Each row comes from the steps of one walk. Every step used is in the known rows, and no mark comes twice. Write the walk behind each row, first mark first.
Known rows:
W-S-P-R: 0.114  -0.875  -3.111  1.854  0.079  2.084  -3.430  -1.095  -0.863  -5.051  1.030  2.838  -1.303  -2.563  -0.524  3.151  0.817  -3.889  -1.501  -3.155  -0.064  0.029  1.967  0.503
D-H-Y-E-R-W-S: 0.014  -0.521  -2.116  1.635  0.546  1.466  0.527  -3.793  0.022  2.261  2.686  -3.001  -0.075  -2.294  -3.136  2.745  2.521  1.515  -1.572  -0.242  0.634  -1.727  0.891  -0.828
U-P: 1.421  1.137  -0.325  0.670  -1.049  -0.780  0.603  0.851  0.318  2.270  1.621  -1.736  -0.500  0.382  -1.178  3.032  0.061  0.167  -1.981  -3.743  0.619  0.595  -2.534  -0.965
U-W-S: 1.467  2.616  -1.370  0.999  -1.852  1.148  -0.039  -0.095  0.436  -0.339  1.230  -0.956  -2.169  -0.420  -0.126  4.624  2.282  -0.370  -2.980  -3.483  -1.991  0.494  -0.337  0.371
U-W-R: 0.325  3.182  -1.478  1.588  -1.583  1.859  1.363  -0.542  1.252  -0.047  1.301  0.222  -0.274  0.563  -0.313  2.577  2.426  0.783  -2.227  -4.915  -0.766  1.095  -0.678  -0.052
D-H: -0.566  -1.964  -0.196  -0.020  -0.112  2.763  -1.254  -2.300  -0.288  1.146  1.680  -2.905  -0.125  0.748  -0.571  0.283  3.293  2.848  -0.204  1.976  1.332  -0.487  0.903  0.814
P-R-H-Y: -2.529  -0.227  0.716  -1.463  2.740  1.319  -3.765  -0.295  -0.441  -0.373  2.859  0.884  -1.198  -2.377  0.019  -2.386  0.661  -1.306  -2.497  -2.939  2.162  1.164  2.496  -1.181
E-R-P: 0.235  1.506  1.748  0.292  1.178  1.356  -3.691  -0.832  0.022  -3.307  0.382  0.779  -0.160  -0.389  2.011  0.742  -0.361  1.462  -2.900  -0.798  2.085  -1.499  -0.626  1.290
E-D: 1.242  -1.252  -0.065  0.250  0.033  1.296  1.340  1.849  -0.820  -1.664  0.568  0.134  0.481  0.625  -0.371  0.584  -3.045  0.068  -0.444  -0.035  -0.547  -4.168  -0.795  2.656
W-U-P-R-H: -1.504  2.171  -1.104  0.870  3.180  1.796  -0.267  -0.763  -0.063  -1.318  0.216  1.438  -1.474  -2.404  0.135  2.271  0.068  0.021  -0.769  -5.391  0.608  0.921  0.851  -0.565
Y-E-R-W: -1.158  3.388  0.647  2.386  0.173  -0.905  0.969  -2.809  0.763  0.719  1.648  0.340  1.626  -3.840  -0.681  2.883  -1.616  1.345  -1.649  -0.526  1.810  -2.648  -1.578  -0.468
D-H-Y-E: -0.229  -1.291  -1.601  0.770  0.343  0.757  1.721  -2.763  -0.038  3.139  2.448  -4.140  0.218  -1.082  -4.076  0.886  1.889  1.468  -0.578  0.807  1.393  -0.906  0.819  -0.531
P-S-W: -2.241  -0.810  -0.716  -0.968  -1.892  3.191  -0.354  0.208  0.809  -1.733  1.084  0.854  -1.030  -1.485  1.520  -0.318  -1.701  -1.504  -3.028  -2.295  1.365  1.100  3.439  1.357
S-W-R-H-D: -2.390  1.288  -0.783  2.711  -0.233  4.155  0.388  -0.829  2.483  1.829  2.269  2.853  1.085  -2.127  0.920  0.302  -0.273  0.916  1.432  -4.110  0.201  1.589  2.137  -1.347
W-U-P-R-H-Y-E: -1.478  2.740  -1.836  1.458  3.335  0.700  1.485  -1.077  0.156  -0.245  0.751  0.717  -1.215  -3.618  -1.851  2.730  -0.840  -0.714  -0.954  -5.877  0.761  0.572  0.695  -1.195
S-P-R-H-Y-E-D: -1.568  -0.588  -0.561  1.059  0.033  2.923  -3.688  0.133  0.208  -2.067  2.555  1.196  0.809  -3.087  -1.938  -0.850  -1.790  -1.636  -2.280  -2.973  4.784  -0.556  1.752  0.389
P-S-W-U: -2.742  -0.136  -1.591  -0.463  -0.582  3.915  0.432  -0.358  0.773  -2.894  0.003  1.746  -1.369  -2.243  1.601  0.249  -1.898  -1.437  -2.211  -3.035  0.887  1.122  4.217  1.451
U-P-R-W-S: 0.712  1.182  -0.809  0.525  0.076  0.171  -2.037  -0.958  -0.489  0.934  2.654  -0.284  -0.867  -2.180  -0.199  3.388  1.098  -1.418  -4.368  -6.564  0.186  1.029  -1.872  -1.808
U-W-S-P: 1.588  2.222  -1.878  1.764  -2.802  2.204  -1.245  0.009  0.698  -1.078  1.228  -0.567  -1.620  -0.697  -0.636  4.662  2.091  -0.593  -3.185  -3.965  -0.511  0.833  0.092  0.574
W-U: -0.974  1.371  -1.826  1.152  2.766  1.350  1.652  -1.044  -0.160  -2.317  -2.263  1.989  -0.677  -1.573  0.184  1.262  -0.435  0.044  1.656  -1.738  -0.992  0.082  1.671  0.266
D-H-Y-E-R: -0.383  -0.877  -1.397  1.374  0.567  1.010  0.599  -2.988  -0.273  1.784  2.498  -3.429  0.255  -0.812  -3.770  1.166  1.862  2.061  -1.013  1.138  1.965  -1.712  1.011  -0.212
R-P-S: -0.117  -0.783  0.779  -3.228  0.166  2.270  -1.593  -0.234  0.966  -1.306  0.645  -1.891  -1.871  -2.343  2.267  -0.560  -0.685  -1.575  -4.665  -3.551  0.924  1.578  0.024  1.899
W-U-P-R-H-Y-E-D: -1.057  2.296  -1.769  1.510  3.427  1.131  1.928  -0.473  -0.173  -0.816  0.994  0.775  -1.070  -3.378  -1.963  2.895  -1.875  -0.708  -1.063  -5.918  0.547  -0.845  0.482  -0.326
U-P-S-W: -0.190  0.495  -0.771  -0.027  -2.390  1.500  0.267  1.073  0.837  1.076  2.345  -1.116  -1.139  -0.642  -0.137  2.738  -1.124  -0.945  -4.061  -5.308  1.591  1.391  -0.071  -0.016

Write each row's walk:
0.743  3.339  -0.877  0.726  -1.366  2.515  0.937  -0.793  1.696  0.322  1.408  -0.852  -0.481  -0.359  0.431  2.411  2.185  0.765  -3.478  -5.949  -0.497  1.640  -1.518  0.324 | U-W-R-P
-3.032  -0.095  -2.093  0.214  -0.844  3.984  2.099  -0.058  1.709  -1.087  2.842  1.627  -0.576  -3.200  0.007  0.653  -2.818  -2.026  -2.726  -4.897  1.247  -0.297  3.489  1.108 | P-S-W-R-H-Y-E-D
-0.705  1.319  -2.305  0.521  1.789  1.540  1.675  -0.156  0.094  -2.087  -0.904  0.901  -2.059  -1.695  -0.177  3.211  -0.635  -0.938  -1.252  -5.364  -0.290  0.687  1.083  0.497 | W-U-P-S
-1.922  1.320  -2.329  1.838  1.949  2.123  3.040  -0.734  2.099  1.025  2.894  2.124  0.442  -2.581  -1.411  1.373  -0.314  -0.556  0.745  -5.076  -0.446  -1.097  0.673  -0.869 | W-R-H-Y-E-D
0.995  0.345  -2.053  1.378  0.697  -2.192  4.700  0.240  0.012  2.031  1.318  -1.716  0.765  -2.276  -5.167  1.056  -3.514  -1.853  -0.702  -1.617  -0.127  -2.726  -0.321  -0.672 | H-Y-E-D
-1.260  2.749  -1.351  2.856  -0.722  2.936  1.943  -0.605  1.132  1.042  -0.017  1.336  0.879  -1.867  0.197  2.304  -2.053  1.095  0.497  -3.419  0.704  1.226  1.390  -1.030 | S-W-U-P
-1.157  1.523  0.756  0.211  1.229  3.358  -3.264  -1.060  0.318  -4.937  0.145  1.872  -0.932  -1.646  2.818  0.981  -1.338  0.697  -3.760  -2.469  2.353  -0.975  1.658  2.063 | E-R-P-S-W-U
0.705  1.675  -2.762  2.783  0.389  -1.376  1.652  -1.711  0.518  0.878  1.417  -0.039  0.593  -3.901  -4.311  2.838  -1.507  -1.949  -1.731  -2.993  0.704  -1.655  0.361  -1.995 | H-Y-E-R-W-S-P
-0.053  0.302  0.998  -0.228  1.366  0.374  -3.382  0.615  -0.046  1.532  3.432  -0.702  -1.638  -1.232  -0.688  1.332  0.991  -0.452  -3.108  -5.983  1.642  1.470  -1.232  -1.247 | U-P-R-H-D
-1.053  0.306  0.280  -1.975  0.095  3.894  -0.747  -0.661  1.459  -1.298  0.274  -0.822  -1.290  -3.375  2.629  -0.133  -1.691  -1.062  -4.009  -4.312  1.133  2.022  1.301  1.689 | R-P-S-W-U
-2.586  2.206  -1.616  3.152  -0.770  3.806  3.263  -0.752  2.515  2.336  3.010  2.166  2.046  -3.038  -0.566  1.119  -2.507  0.585  0.754  -3.963  0.877  -0.340  1.690  -1.017 | S-W-R-H-Y-E-D
0.627  2.149  -1.722  1.255  -1.642  2.669  -2.450  0.066  0.726  -0.669  2.474  -0.456  -2.188  -1.793  -1.011  3.642  2.310  -1.199  -4.084  -5.371  0.206  1.258  1.194  -0.298 | U-W-S-P-R-H-Y
-2.172  2.642  -1.172  2.259  0.451  3.343  0.775  -0.626  1.201  1.538  1.232  1.473  0.318  -2.920  -0.157  1.287  -1.777  0.564  -0.451  -4.795  1.460  1.717  2.484  -1.779 | S-W-U-P-R-H-Y
-1.247  1.651  -1.738  0.788  -1.502  1.592  1.955  0.387  1.987  2.601  3.823  -0.906  -0.986  -2.552  -1.438  3.373  -1.357  -1.275  -3.879  -7.396  1.710  1.320  0.039  -1.069 | U-P-S-W-R-H-Y-E
-1.719  2.538  1.493  2.117  1.731  -0.646  -0.299  -1.540  1.043  0.534  2.624  0.449  0.243  -3.361  -1.108  2.049  -1.350  1.458  -0.363  -0.473  2.193  -2.466  -0.674  0.103 | Y-E-R-H-D
-2.513  0.031  0.613  -0.870  2.728  1.215  -2.224  -0.338  -0.531  -0.420  3.458  0.582  -0.552  -3.221  -0.921  -1.644  -1.046  -1.299  -2.657  -2.920  2.292  -0.698  1.757  -0.306 | P-R-H-Y-E-D
-1.342  1.019  -0.936  0.185  -1.692  2.806  0.322  0.797  1.786  1.434  3.317  -0.138  -1.340  -1.394  0.466  2.984  -0.418  -0.544  -3.731  -6.906  1.602  1.674  0.223  -0.359 | U-P-S-W-R-H
-1.647  1.089  0.610  -0.286  1.377  0.740  1.407  0.783  1.960  4.477  3.300  -1.389  -0.571  -3.292  -1.635  0.245  -1.543  0.686  -0.318  -1.977  1.162  -1.239  0.611  -1.001 | R-H-Y-E-D
-0.777  1.079  0.961  -0.454  0.673  0.685  -2.738  0.565  0.057  1.424  3.571  -0.753  -1.179  -1.171  -0.003  1.493  0.751  -0.113  -3.525  -5.261  2.337  1.313  -1.152  -1.146 | U-P-R-H
0.485  1.257  0.156  0.060  -0.118  0.057  -2.033  -0.678  -0.376  1.631  2.443  -0.813  -0.220  -1.637  -0.172  1.955  0.767  -0.571  -4.382  -5.980  1.294  1.269  -2.124  -1.810 | U-P-R-W
-0.775  -0.580  -0.717  0.921  -0.936  3.036  -5.121  -1.332  -0.091  -2.346  0.763  1.818  1.281  -2.553  -0.034  -1.013  0.183  -1.365  -2.806  -3.143  3.828  1.238  1.174  -0.577 | S-P-R-W
-1.348  0.173  0.570  -0.859  1.304  1.272  -3.536  -2.134  -1.002  -0.900  1.157  1.387  0.345  -2.834  1.465  -1.466  1.035  -1.066  -3.438  -3.107  0.916  0.965  0.522  -1.282 | P-R-W
-0.213  -0.503  -1.272  1.213  0.422  1.354  0.513  -3.569  0.121  3.023  2.466  -3.539  0.630  -1.739  -3.171  1.405  2.197  2.358  -1.460  0.342  1.678  -1.466  0.667  -0.941 | D-H-Y-E-R-W
-2.512  3.356  -1.234  2.756  0.366  2.717  1.958  -1.153  1.356  2.112  1.730  1.074  0.704  -3.953  -0.936  1.945  -2.437  0.435  -0.510  -4.801  1.782  1.265  1.973  -1.843 | S-W-U-P-R-H-Y-E
1.075  2.080  -1.741  1.586  -2.220  2.430  -2.357  -0.299  0.091  -2.218  1.573  0.031  -1.777  -1.063  -0.526  3.953  2.206  -1.320  -3.996  -4.502  0.024  0.919  0.566  0.619 | U-W-S-P-R
0.219  2.774  -1.103  0.039  -1.474  3.029  0.651  -0.609  1.712  -0.659  1.605  -0.770  -1.212  -0.632  0.743  2.326  2.041  0.025  -4.473  -6.689  -0.303  1.840  -0.670  0.912 | U-W-R-P-S
-0.625  2.582  0.238  1.951  1.754  2.052  -2.378  -2.163  0.040  -2.358  -0.788  3.025  0.332  -1.810  2.180  1.992  0.314  2.262  -1.562  -1.642  0.650  -1.947  0.675  -0.427 | E-R-W-U
-0.433  0.226  -0.322  1.622  -0.104  0.479  3.698  -1.475  0.010  0.846  2.640  -2.415  1.398  -2.240  -2.753  2.374  -2.526  1.246  -0.416  1.060  1.310  -4.411  -1.633  2.134 | Y-E-D-H
-1.775  3.044  0.836  1.508  -0.164  0.420  0.652  -2.229  0.974  -1.197  2.111  -0.122  0.820  -4.009  -0.153  2.213  -3.001  0.368  -3.089  -1.327  3.117  -1.894  -0.597  1.233 | Y-E-R-P-S-W
1.526  -2.849  -1.217  0.333  0.301  2.492  1.379  0.508  -1.048  -0.097  1.807  -2.424  0.288  0.891  -2.470  0.577  -1.105  1.191  -0.745  0.588  0.053  -4.390  0.369  2.259 | E-D-H-Y
0.094  -0.813  -2.492  2.168  -0.094  2.251  -0.419  -3.732  0.171  1.712  2.665  -2.693  0.290  -2.483  -3.523  2.829  2.374  1.265  -1.656  -0.577  1.739  -1.566  1.190  -0.715 | D-H-Y-E-R-W-S-P
